Each row comes from the steps of one path. Every step used is in the known rows, and no mark comes twice. Write the path behind each row, first mark first.
Known rows:
S-M: [ -6.4 -12.7  13.0  14.3  -8.5  -7.7 -24.7  -5.9   6.0  15.1 -11.4 -11.3
  33.5  -6.3  21.6  -9.9 -31.0  19.8]
T-M-S-X-L: [ -3.2 -14.6   8.2  22.7 -18.7  -2.4 -37.8   3.6   4.9   2.7  -0.7 -18.1
  45.4 -16.3  28.2   8.1 -39.5  23.3]
W-L-X: [ -5.9 -16.1  11.2  30.7 -32.4 -18.4 -19.2  -0.5 -10.7  11.2  21.7 -23.7
  22.0 -13.5  11.7 -13.8 -39.5  18.4]
T-M-S: [ -6.6 -13.9  12.0  23.7  -8.2   4.4 -32.2   4.2  10.5   9.2  -3.7 -14.2
  45.9 -15.1  29.2   8.9 -27.4  22.2]
T-M: [-15.6 -12.3  14.0  16.3 -18.4   1.5 -21.9   0.1  -3.2   6.9  -6.4 -25.4
  22.0 -18.9  27.2  -8.3 -22.5  12.6]
W-L-X-T: [ -9.6 -24.4  13.2  38.2 -27.4 -27.1 -20.5  -0.7  -3.8  14.2  25.4 -42.7
  29.8 -11.1  -2.2 -12.2 -47.2  10.7]
S-X-T: [ -7.0 -21.1  17.8  23.2 -18.0 -23.7 -19.6 -14.7   1.6   6.3  -3.5 -31.9
  22.4  -5.6   3.0 -14.7 -41.2  -4.0]
T-X-S-M: [ -2.1  -9.6  -4.4  28.1 -17.3  -5.8 -29.3  -7.5  12.1 -12.6  -1.1 -28.4
  47.6  -1.0  12.2  -8.4 -41.7   4.3]
S-X-L-M: [ -9.4 -12.4  10.0  17.0 -24.0 -25.8 -32.6  -7.4   1.5   0.1  -7.4 -18.6
  27.0  -9.9  24.0 -10.3 -37.7  17.7]
S-X-T-M: [-10.0 -22.0  20.7  23.1 -21.6 -17.4 -23.7  -6.2   0.0   6.2  -4.8 -43.6
  25.0 -11.0   6.5 -11.2 -41.6   2.3]
S-M-T-X-L-W: [  6.4 -14.4  26.1  27.0 -27.8 -17.9 -47.6 -12.0   7.5  -3.6   3.9 -30.2
  46.9   4.2   2.6 -11.3 -37.6   3.9]
X-S-M: [-10.9 -15.5  -1.8  17.1  -5.6  -6.0 -27.9  -4.3   7.8  12.7  -8.4 -14.1
  34.3  -9.3  28.6  -4.7 -33.2  21.3]
M-S: [ -1.3 -12.8   7.8  24.4  -2.6  -1.4 -27.4  -7.2  13.8  10.9  -1.9   1.8
  45.4  -8.8  24.5   6.3 -27.7  16.0]
M-T-X-S: [  9.5 -17.1  15.2  29.3 -37.1 -11.5 -36.3 -22.1   0.7  -5.5   6.9 -30.3
  31.3   0.2   5.1 -12.4 -35.6 -17.8]
X-L-W: [-24.2 -10.0   8.6  20.5 -10.5  -9.6 -27.3  -4.5   1.2  -2.1   5.9 -16.3
  24.8 -15.3  24.0  -9.7 -20.5  14.0]
W-L-M-T: [  6.1 -19.2  23.1  29.5 -35.9 -21.4 -44.0  -3.4  -2.7  35.3  12.1 -13.1
  37.0  -7.1  17.1 -13.7 -35.6  25.8]
W-L-X-S: [ -9.4 -18.5  -0.4  33.2 -30.4 -17.4 -22.4   2.6  -8.2  10.4  24.1 -26.1
  23.8 -15.2  16.4  -9.7 -41.7  20.3]
M-T-X: [ 12.7 -14.8  26.3  27.4 -40.0 -13.6 -32.5 -24.3  -1.6  -3.9   4.7 -27.7
  28.9   2.3  -0.5 -16.8 -33.0 -20.6]
T-M-S-X: [  0.7 -14.1  15.5  22.7 -16.5  -1.7 -33.9   1.2   5.8   5.8  -6.6 -14.4
  42.7 -12.2  25.8   5.8 -35.3  21.2]

Write each row's path:
[ 15.5 -15.8  26.7  23.8 -31.3 -14.2 -39.0 -17.7   5.4   4.4  -3.8 -26.6
  42.9   6.3   2.0 -13.3 -39.4  -3.5]
S-M-T-X
[  3.7 -21.5  14.9  30.3  -6.6 -16.9 -31.4 -10.3  15.8  10.2  -1.0 -17.1
  49.2  -2.4   7.3   4.3 -44.7   8.0]
M-S-X-T
[ -0.9  -7.6   0.1  35.0 -17.0 -14.0 -40.7  -3.6  22.9 -17.2   4.7 -25.3
  65.6  -3.1  13.3   4.2 -41.1  11.3]
T-X-L-M-S
[-11.1 -23.7  14.7  31.6  -2.9  -6.2 -31.8   2.1  17.5  12.7   0.7 -37.4
  52.7 -12.0  11.1   8.8 -37.3  11.6]
X-T-M-S
[  6.7 -13.2  12.3  23.6 -11.5  -9.1 -29.6  -9.8   9.0   6.9  -5.0   1.7
  41.4  -4.8  20.9   3.1 -36.2  15.2]
M-S-X
[ -8.8 -13.1  15.2  25.4 -12.8  -5.1 -42.4   7.1   8.3  -2.0   0.8 -18.2
  47.0 -14.0  26.7   8.1 -33.3  29.0]
T-M-S-X-L-W
[ -8.3 -12.2   6.4  15.7 -27.0 -15.2 -23.8 -11.6  -8.0  -0.3  -0.2 -14.8
  17.9 -13.9  21.7 -13.5 -37.3   6.4]
S-X-L
[  1.1 -25.8  22.2  20.7 -26.0 -28.1 -33.8 -12.5   1.4   3.9   0.1 -36.4
  24.0  -1.9  11.1  -4.5 -38.3   6.2]
L-X-S-M-T
[ 11.4 -15.9  19.5  23.9 -34.2 -15.0 -42.8 -15.8   4.2   1.5   2.7 -30.5
  45.5   1.7   4.4 -10.7 -43.6  -1.5]
S-M-T-X-L
[ -5.7 -19.6   1.1  31.4 -25.8 -18.8 -28.3   5.8  -3.2  15.2  18.7 -26.4
  35.1 -10.8  16.3  -7.8 -47.4  31.3]
W-L-X-S-M
[-15.8 -25.1  22.0  27.9 -15.8 -31.3 -13.9 -12.1   4.8  -4.7   5.9 -50.7
  19.5  -6.9  -3.4  -9.1 -37.0  -7.7]
L-X-T
[  2.1 -13.5   5.5  35.2 -13.7 -11.9 -41.6   9.0  14.0  29.8  11.1   0.1
  60.6  -9.2  25.7   2.8 -38.4  44.6]
W-L-M-S
[  6.4 -16.9  19.6  29.3 -31.1 -24.6 -45.4 -15.8  11.8  -2.8  -2.1 -32.8
  40.7   2.9   9.8  -9.0 -34.2  -1.7]
L-M-T-X-S
[  7.1 -25.5  15.2  31.3 -37.7 -25.0 -38.7  -1.6  -6.6  23.1  20.5 -29.7
  33.2  -6.3  10.2  -8.8 -48.7  23.0]
W-L-X-S-M-T
[  5.7 -21.0  11.3  40.7 -16.3 -25.3 -43.8   5.9  15.7  28.1  12.4 -17.6
  64.4  -3.5  10.5   1.7 -52.9  37.1]
W-L-M-S-X-T
[  8.3 -13.6   9.3  34.6 -21.1 -18.6 -43.1   5.7   9.6  26.7   8.6   0.4
  57.5  -6.2  23.4   0.1 -45.4  43.9]
W-L-M-S-X
[-19.3 -26.1  25.0  28.1 -19.0 -26.1 -18.3  -2.2   3.4  -6.1   4.0 -62.5
  22.0 -11.9   0.1  -5.2 -37.2  -2.2]
L-X-T-M
[ -5.0 -26.5  14.4  43.8 -22.5 -18.8 -32.3  11.1   5.6  15.2  26.4 -44.6
  51.8 -12.9   2.3   4.3 -50.7  24.0]
W-L-X-T-M-S
[ -9.0  -6.6   2.3  29.5 -24.5 -16.2 -33.3  -6.9  11.4 -19.6   2.9 -33.2
  46.1  -5.9  12.0  -9.8 -37.6   3.0]
T-X-L-M
[-14.0  -4.6   5.6  31.1 -21.0  -8.6 -28.6  -7.3   5.9 -25.9  11.4 -30.4
  37.9  -7.2   7.9 -13.1 -30.3  -2.4]
T-X-L-W
[  2.2 -22.0  13.9  17.5 -18.8 -12.0 -39.2 -13.0   3.5  21.3  -5.9 -17.0
  32.6  -3.7  21.4  -6.1 -34.1  12.2]
X-S-M-T
